What can hang from each mark
suravid: zefi
gilek: mufad vinevup zefi
vinevup: mufad
mufad: gilek vinevup zefi
liso: zefi
zefi: gilek liso mufad suravid vinevup

Known rows, with every way that one mark hangs from another
vinevup(mufad(gilek(zefi(suravid)))): [ -7.1 -18.6  15.8   0.2 -32.6 -12.3  -4.2 -22.3  22.2  18.0 -31.6   7.6
  26.8 -32.4  11.1  25.0  -3.5  -8.1 -17.8]
vinevup(mufad(gilek zefi)): [ 13.8  -5.5 -13.6  12.9 -36.5   8.4  -7.2  -6.9  26.9  22.9 -31.9  29.4
  24.2 -26.1   8.4  18.4 -13.1  10.6 -14.5]
suravid(zefi): [-17.2  -4.6   4.2  -5.8 -12.4   6.5   6.4  -6.4  14.1  12.4  -1.1 -12.1
   7.6 -14.2   0.8  -7.6   0.6   0.0 -19.0]
vinevup(mufad(gilek zefi(liso suravid))): [  8.2 -28.1  15.7  14.4 -44.3  -3.1   9.5 -24.8  34.4  35.8 -35.4  11.7
  17.9 -25.3  13.9  34.3  -2.3   9.0  -7.1]
suravid(zefi(liso vinevup(mufad(gilek)))): [-13.9 -34.4   9.8 -12.9 -19.6   2.3  -0.2 -20.9  21.6  18.4 -23.2   5.1
   4.9 -11.4  14.5  16.1   9.4  -6.3  -4.9]
liso(zefi(gilek suravid vinevup)): [-37.5   8.5  12.2  15.8 -37.2   2.4  34.3   7.6   2.5  40.0 -33.6  -6.1
 -10.5 -12.7  30.2  20.5  -4.0 -28.8 -13.5]
suravid(zefi(liso mufad)): [  3.7 -35.8  23.4   6.4 -20.2  11.7  13.9 -26.3  11.2  29.3 -10.6 -13.0
   1.9  -8.9 -10.8  -2.0  13.3  -5.9   4.4]
liso(zefi(suravid vinevup)): [-22.7 -12.6  25.1  -1.1 -37.2   7.9  27.7   3.9  20.2  18.7 -13.3 -14.2
  -2.4  -8.8  20.6  11.8   0.8 -20.2 -13.7]
gilek(zefi(mufad suravid vinevup)): [  0.1 -24.3  19.4  -9.1 -23.3  11.5  16.6  -6.2  19.9  21.5 -40.3  -9.8
  19.6 -35.3  -1.6  18.0  22.1 -41.0  -6.0]
suravid(zefi(gilek mufad vinevup)): [-17.6   8.9  -6.6   7.0 -18.8  20.6  13.5  -1.8  -7.7  43.8 -46.9   1.6
   0.9 -16.0   8.5   0.8  10.0 -25.8  -8.3]
gilek(mufad(zefi)): [ 17.5 -20.0   1.7   8.5 -10.9   2.7  -6.4   3.7  23.2  16.8 -25.5  31.4
   3.9 -44.9 -19.4   9.8  -6.5  13.0 -28.6]
gilek(mufad(zefi(liso suravid)) vinevup): [  1.1 -69.0  32.4  11.4 -13.2 -12.7  15.0   6.1   7.6  33.8 -36.6  32.7
 -16.0 -36.5 -24.9  30.6  15.6  21.8 -32.8]
liso(zefi(gilek)): [-20.2   8.6  -2.7  31.8 -31.4   0.1  18.1   6.0  -4.2  35.2 -14.4   8.9
 -11.1  -8.9  15.7   7.3 -20.2 -10.0  -8.5]
liso(zefi): [ -9.6 -11.2   9.2  15.2 -30.3   6.0  14.3   2.3  12.7   9.3   5.3  -2.0
  -2.3  -5.6   5.7  -2.1 -15.6  -6.4 -10.8]
suravid(zefi(mufad)): [ -0.7  -8.2  12.1   1.1 -20.4  18.2   8.0 -14.2   5.6  26.0 -14.7  -6.7
  12.6 -11.4  -9.5 -12.6   6.6  -5.3  -9.6]
zefi(gilek liso mufad(vinevup)): [  5.0 -41.8  -8.5  38.7   3.0  19.2  31.1 -13.6 -20.0  14.4 -52.6  -3.7
 -18.4   9.9   9.2  31.9  21.0  -9.0  10.7]
gilek(zefi(liso vinevup(mufad))): [ -1.3 -60.3   9.1 -19.7 -13.3  -5.6  -8.1  -7.8  26.4  11.4 -18.9   5.1
   8.7 -39.8   1.3  39.1  18.7 -21.7   4.6]
suravid(zefi(gilek liso vinevup(mufad))): [-32.0 -24.1   3.5  -7.3 -16.3  -2.6   2.9 -10.2   2.0  46.7 -32.0  -0.1
  -5.8 -21.3  15.2  29.7  14.8  -9.7  -3.4]
vinevup(mufad(zefi(gilek liso suravid))): [ -8.3 -22.5  13.6  12.1 -40.0  -7.1  11.4 -12.5  14.5  64.3 -39.0   5.9
   9.7 -38.1   9.4  49.5   7.9   7.3  -6.7]
zefi(liso mufad(gilek) suravid vinevup): [ 21.1 -32.0  30.8  14.6 -25.2  13.8  27.5 -32.1  13.2   3.7 -56.2  -8.9
  -6.6   4.5  15.3  22.0  20.9 -27.9   9.8]
mufad(gilek vinevup): [  1.5 -18.7 -26.5  24.2   5.6  22.3  20.4  -1.2   6.5 -41.5 -37.0   5.5
  -2.8  18.4  25.1  10.7   0.4   1.0 -15.7]
vinevup(mufad): [  2.2 -24.0   7.4 -14.2 -10.8   0.0 -15.1 -12.7   7.1   5.5 -13.7  -3.6
   8.7 -16.8  -2.5  22.2   8.9  16.7  -9.2]

Rows
[  0.0 -27.7  13.7   9.2 -21.5  -5.7  18.5 -15.3  31.5  -1.9 -37.9   2.8
   6.7 -21.8  21.8  25.1   5.2 -34.8  -3.7]
mufad(gilek(zefi(liso suravid vinevup)))
[ 10.2 -24.2  15.9  22.5 -26.7   9.0  17.0 -33.8  12.9  22.2 -25.2  -0.5
   5.5   0.7   1.3  -7.9   1.7  -9.6   1.3]
suravid(zefi(liso mufad(gilek)))
[-23.1 -36.8  21.8  23.5  -8.1 -17.6  30.8  -1.3 -23.6  30.3 -44.3  -3.1
 -31.5  -5.0   8.1  43.4  22.4   2.3 -12.3]
zefi(gilek(vinevup) liso suravid)
[-31.6 -31.5   2.7  19.9  -6.9  -8.1  19.9   4.5 -16.9  40.7 -25.4   9.6
 -22.2 -10.4   2.0  16.5  11.2   3.1 -16.5]
suravid(zefi(gilek(vinevup) liso))
[ 13.0 -49.7  22.2  30.5 -15.8  17.5  43.0 -33.2   5.0  -6.8 -52.4 -14.8
  -3.6  19.0  16.1  24.4  19.7  -8.6   1.8]
zefi(liso mufad(gilek vinevup) suravid)
[  4.0 -51.9   1.3  25.3  -9.3 -11.5  11.6   1.4   6.2  -1.9 -26.4  31.7
  -8.9 -14.5   0.7  18.7   0.8 -10.7 -10.7]
mufad(gilek(vinevup zefi(liso)))
[ -8.8 -48.8  28.0   6.3 -20.9   1.4  20.8   4.9  -4.4  31.9 -37.8   7.2
   8.5 -30.2 -19.1  18.4  23.9 -16.9 -20.8]
gilek(vinevup zefi(mufad suravid))
[-24.1 -84.4  37.7 -11.3 -21.0 -22.8   6.4  -5.6   6.1  36.2 -23.8   8.8
   3.0 -37.0 -14.4  47.2  28.6   2.0 -15.5]
gilek(vinevup(mufad) zefi(liso suravid))
[-39.7  -4.5  -7.5  14.2  -7.7  -0.6  13.5  15.8 -20.1  39.4 -28.0  12.4
 -12.0 -13.9   2.8   7.7   5.9   3.6 -29.2]
suravid(zefi(gilek(vinevup)))
[ 12.2 -42.2   3.8  -0.4 -27.3   3.8  -4.2  -8.9  29.2  33.2 -13.0  12.5
  13.6 -31.8  -5.2  34.3   4.7  14.4  -0.7]
vinevup(mufad(zefi(liso)))
[  4.0 -30.7  13.3  -0.1 -28.7  12.2  25.7  -0.1  37.0  24.5 -29.1  -5.4
   4.6 -28.0  11.7  33.5  16.2 -15.3  -5.8]
mufad(zefi(liso suravid vinevup))
[-36.3   2.0  -9.0 -12.1 -15.4   5.2  -3.6   1.2  -0.3  43.6 -37.1   2.9
   4.1 -25.6  16.2  18.5   9.4  -8.3 -18.7]
suravid(zefi(gilek vinevup(mufad)))
[  0.5 -53.3 -17.1  28.5  -1.2   7.8  23.5  -7.7  21.0 -26.4 -30.4  11.1
   4.7  -5.0  21.3  22.8   0.5 -18.7  -6.1]
mufad(gilek(zefi(liso)) vinevup)
[ -6.8 -44.4  32.0  -0.1 -18.5 -14.0  17.5 -17.9  27.6  17.2 -11.8 -18.9
   7.8 -35.8   1.4  29.5  13.1 -20.7  -3.6]
gilek(zefi(liso suravid))
[-12.1 -58.6  31.3 -23.9 -24.5 -10.4   5.3 -14.8  31.3  24.1 -25.0  -9.9
  13.9 -40.7   5.6  46.5  25.0 -23.8  -0.1]
gilek(zefi(liso suravid vinevup(mufad)))
[-30.9 -13.5  -3.5  35.7 -26.4  -3.3  24.0  22.3 -22.1  39.2 -21.2  22.8
 -23.2  -4.8   8.5  11.5 -13.0  -1.7 -18.4]
liso(zefi(gilek(vinevup)))
[-19.0 -46.2  15.1 -26.4 -16.1   3.2  -1.5 -13.1  21.0  22.5 -12.7  -7.4
   1.5 -18.6   5.3  21.2  19.8  -3.3  -4.1]
suravid(zefi(liso vinevup(mufad)))
[-13.4 -86.9  46.9   0.1  -3.2 -29.9   8.0  -4.1   4.4  23.8 -30.7  23.3
 -13.2 -46.3 -27.4  33.6  23.0   0.8 -30.9]
gilek(mufad vinevup zefi(liso suravid))
[ 10.5 -17.9   2.9  18.2 -36.8  10.9  27.9  -6.7  39.9  16.3 -44.5   9.6
   5.5 -18.0  24.7  26.3   1.6 -19.5  -5.2]
mufad(gilek zefi(liso suravid vinevup))
[  4.3 -22.4  27.2   3.7 -27.2   4.3  14.6 -16.2  16.5  29.1 -28.6 -10.6
  24.8 -35.3  -9.0  13.7  13.5 -27.8  -6.9]
gilek(zefi(mufad suravid))
[-29.8 -25.3  31.9 -13.1 -44.0   2.1  13.8  -4.8  20.0  33.3 -16.7  -9.2
   5.4 -14.7  16.9  23.1   2.4 -11.2 -12.7]
liso(zefi(suravid vinevup(mufad)))
[ -3.0 -16.8  13.1  -8.8 -38.4   4.6   3.5  -6.4  28.0  44.0 -25.0   0.7
  25.8 -37.6   0.1  31.6   6.2  13.2 -18.3]
vinevup(mufad(zefi(suravid)))
[-13.7 -29.1   5.6  32.8 -27.3  -4.8  33.4  11.8   0.0  57.5 -45.4  16.7
 -11.9 -26.8   5.8  40.5  11.4   1.3 -15.2]
mufad(zefi(gilek(vinevup) liso suravid))
[-11.0 -22.2  17.9  36.7 -42.2  22.3  45.7 -15.2   6.7  16.1 -37.3  -1.2
   7.0  12.3  21.2   3.5  -6.9 -16.4 -12.7]
liso(zefi(mufad(gilek vinevup) suravid))
